What can hang from each mark:
feka: meka tidulet
rageraf: meka
meka: favil feka niru pasogop rageraf
niru: meka
favil: tidulet
tidulet: favil niru pasogop rageraf
pasogop: meka

Every row comes from one small tree of marks. The marks that hang from a mark follow it in brackets, in alphabetical order. Every link used is in the known rows. Which tree was each row made from?
In the rows, 128 means zero.
Known rows:
meka{favil{tidulet} feka niru pasogop rageraf}: [ 93 132 149 156  88 114 125 115 159 104 140  86 170  96 188 122 106 127
 118  98 127 100 219]
pasogop{meka{favil{tidulet{niru}} feka rageraf}}: [114 110 186 143 116 110 125 122 150 106 144  81 162 100 130 104 101 153
 128 103  92  96 201]
rageraf{meka{favil feka{tidulet} niru pasogop}}: [ 99 161 147 131  90 110 149  86 146 116 114  73 154  80 148  95 134 132
 121 112 178 101 206]
favil{tidulet{pasogop{meka{niru}} rageraf}}: [133  99 188 155 134 110 134 101 151 131 124  87 147 135 131 114 136 139
 138  99  80 111 189]
tidulet{pasogop{meka{favil feka niru rageraf}}}: [116 144 172 136 118 101 125 106 143 116 125  75 159 107 136  95 129 148
 112  97 147 108 208]
tidulet{favil rageraf{meka}}: [142 108 198 143 129 132 154 102 116 135  75  82 146  88  93  91 147 159
 137 120 114 125 163]
meka{favil pasogop rageraf}: [ 91 122 162 164 105 110 132  99 164 115 110  95 176  80 159 111 126 114
 116 111 125 106 188]
pasogop{meka{favil feka{tidulet{niru}} rageraf}}: [101 126 178 146 113 108 127 112 144 117 140  73 164  99 115 101 119 170
 126 111 110  90 205]
meka{favil{tidulet} feka niru pasogop}: [ 96 127 147 139  90 109 143 108 162 113 127  81 157  90 163 119 115 110
 115 101 139 106 214]
tidulet{favil niru rageraf{meka{pasogop}}}: [131 128 209 146 136 112 148 104 119 133  87 103 140  87 102 116 152 176
 136  84 125 111 152]
pasogop{meka{feka}}: [143  85 173 131 117 118 145  90 147 133  93  60 169  74  98  79 137 134
 104 156 111 134 199]
feka{meka tidulet{pasogop}}: [112 105 159 151 123 102 149  69 175 126  90  78 166 126 114  93 161  95
 114 141 129 103 194]
niru{meka{feka{tidulet} pasogop rageraf}}: [114 122 165 169  94 115 137  93 166 121 108  84 208  89 157 104 140 138
 101 134 130 123 204]
feka{tidulet{favil niru}}: [108 101 180 150 122 105 155 112 140 133 102  80 145 105  86 115 143 149
 134 100  99  97 175]
rageraf{meka}: [143  98 168 139 119 119 150  84 145 124  76  74 160  65 110  76 136 118
 124 148 118 127 172]
niru{meka{favil{tidulet} feka rageraf}}: [117 117 174 155  97 126 139 119 164 103 122  83 189  91 151 100 107 120
 121 120 116 121 201]
rageraf{meka{feka pasogop}}: [133 113 162 134 108 116 149  80 145 130  79  77 173  59 130  82 147 124
  94 150 153 130 190]
pasogop{meka}: [140  83 180 141 123 115 145  83 157 129  92  70 163  78 100  82 136 121
 123 146  95 127 180]
tidulet{niru pasogop rageraf}: [127  94 191 158 145  99 138 116 137 147  94  95 152 114  96 133 150 160
 118  92  87 112 169]
favil{tidulet{niru{meka{feka}} pasogop rageraf}}: [140 102 202 154 132 107 144 127 147 136 109  95 171 122 110 132 141 160
 113  91  98 123 183]
niru{meka{feka{tidulet} rageraf}}: [127 107 167 164  96 124 138 104 155 121 104  70 201  91 132  95 132 147
 109 144 112 126 204]

Which tree is each row?
[100 112 169 138 125  93 146 124 156 126 120  85 153 116 119 121 130 117
 104  88 123  97 197]	meka{favil{tidulet{niru pasogop}} feka}
[ 89 115 149 158  93 119 134 112 150 122 122  67 180  95 139 102 122 137
 110 133 119 101 216]	meka{favil feka{tidulet} rageraf}
[136 113 217 132 151 103 144 120 117 149 100  85 144 123  68 112 162 189
 110  88 118 115 179]	tidulet{favil niru pasogop{meka{feka}} rageraf}
[105 159 150 128 108 101 151  94 140 123 108  69 145 105 127  87 144 129
 115 106 177 100 204]	rageraf{meka{favil feka{tidulet{pasogop}} niru}}
[125 125 162 121 106 122 154  97 137 122  88  67 158  62 109  75 129 124
 111 140 156 123 192]	rageraf{meka{favil feka}}
[127 141 163 126 108 115 148  94 139 109  97  74 136  67 120  86 119 127
 146 110 146 113 179]	rageraf{meka{favil niru}}
[130 117 174 155 111 124 135  94 142 117 111  94 152  98 164 116 125 139
 145 108 103 112 182]	favil{tidulet{rageraf{meka{niru pasogop}}}}
[118  85 174 155 136  91 144 111 164 130 107  95 154 119 120 122 138 111
 117  97  85 102 175]	favil{tidulet{niru pasogop}}
[123 131 193 154 117 108 135 120 155 104 111  97 172  78 116 114 112 152
 143  88 113 112 165]	tidulet{niru{meka{favil rageraf}}}
[ 85 122 150 143 110 100 155 102 158 139 105  70 166 114 117 102 151 106
  92 121 148 104 210]	meka{favil feka{tidulet{pasogop}}}
[101 139 152 138  97 113 144  82 164 103 114  72 144 104 122 100 124 118
 152 118 141  93 203]	feka{meka{favil niru} tidulet}
[122 108 190 143 144  89 155 113 141 138  86  93 142 112  83 115 159 136
 114  81 121 108 162]	tidulet{favil niru pasogop}
[120  82 188 165 140 103 136 122 149 139 113 100 152 133 118 139 139 142
 125  88  65 103 176]	favil{tidulet{niru pasogop rageraf}}
[121 114 182 157 131 107 136  91 144 141 117  79 149 136 115 111 151 156
 134 106  97 105 192]	feka{tidulet{pasogop{meka{niru}} rageraf}}
[ 89 152 149 144  94 106 144  72 175 102 117  83 150 102 147 108 133 107
 142 110 159  90 202]	feka{meka{favil niru pasogop} tidulet}
[ 99 142 151 149  90 111 125 110 147 111 122  82 168  78 165 117 118 146
 109 100 150 108 212]	meka{favil feka niru pasogop rageraf}
[114 138 171 137  99 112 158  97 165 121  93  85 181  66 127 101 140 113
 103 117 165 134 191]	niru{meka{favil feka pasogop}}
[124 127 176 147  99 122 140 114 152 111 103  77 189  72 129  94 118 139
 113 122 139 130 195]	niru{meka{favil feka rageraf}}
[139 125 200 131 134 112 144 112 116 143 102  73 142 123  93 105 157 180
 116  93 133 123 195]	tidulet{favil pasogop{meka{feka niru}} rageraf}
[115  84 161 158 104 129 142 109 134 149 102  64 173 102 112 114 141 160
 108 145  90 117 211]	meka{feka{tidulet{rageraf}}}
[123 145 165 129 117 105 157  97 126 132  94  69 143 115 110  86 162 144
 113 105 173 107 195]	rageraf{meka{feka{tidulet{favil pasogop}} niru}}
[107  98 180 167 137  98 139 112 142 150 107  91 154 131 102 136 155 160
 122  94  83  95 179]	feka{tidulet{niru pasogop rageraf}}
[102  91 174 158 112 127 145 118 154 127 117  87 156 106 131 121 116 120
 138 113  76 108 189]	meka{favil{tidulet{rageraf}}}
[132 107 197 157 114 116 142 119 153 128 113  99 178  97 131 138 132 163
 119  97  96 124 186]	favil{tidulet{niru{meka{feka pasogop}} rageraf}}
[119 141 172 121 120  97 145  97 147 125 113  69 144 101 110  92 139 132
 110 103 159 115 205]	tidulet{pasogop{meka{favil feka niru}}}
[112 104 173 148 105 123 130 109 156 109 135  73 174  99 146  88 106 123
 120 131 102 109 211]	pasogop{meka{favil{tidulet} feka rageraf}}
[ 96 141 159 156  97 114 123  89 177  83 135  98 160 109 186 114 106 106
 146 100 130  90 203]	feka{meka{favil{tidulet} niru pasogop rageraf}}
[102 129 155 143  96 110 152 101 140 130 108  72 157 100 132 113 150 143
 111 107 150 106 209]	meka{feka{tidulet{favil}} niru pasogop}
[133 100 173 146 129 100 140  90 166 122 118  82 149 122 133  98 134 107
 130 108 100 111 189]	favil{tidulet{pasogop{meka{niru}}}}
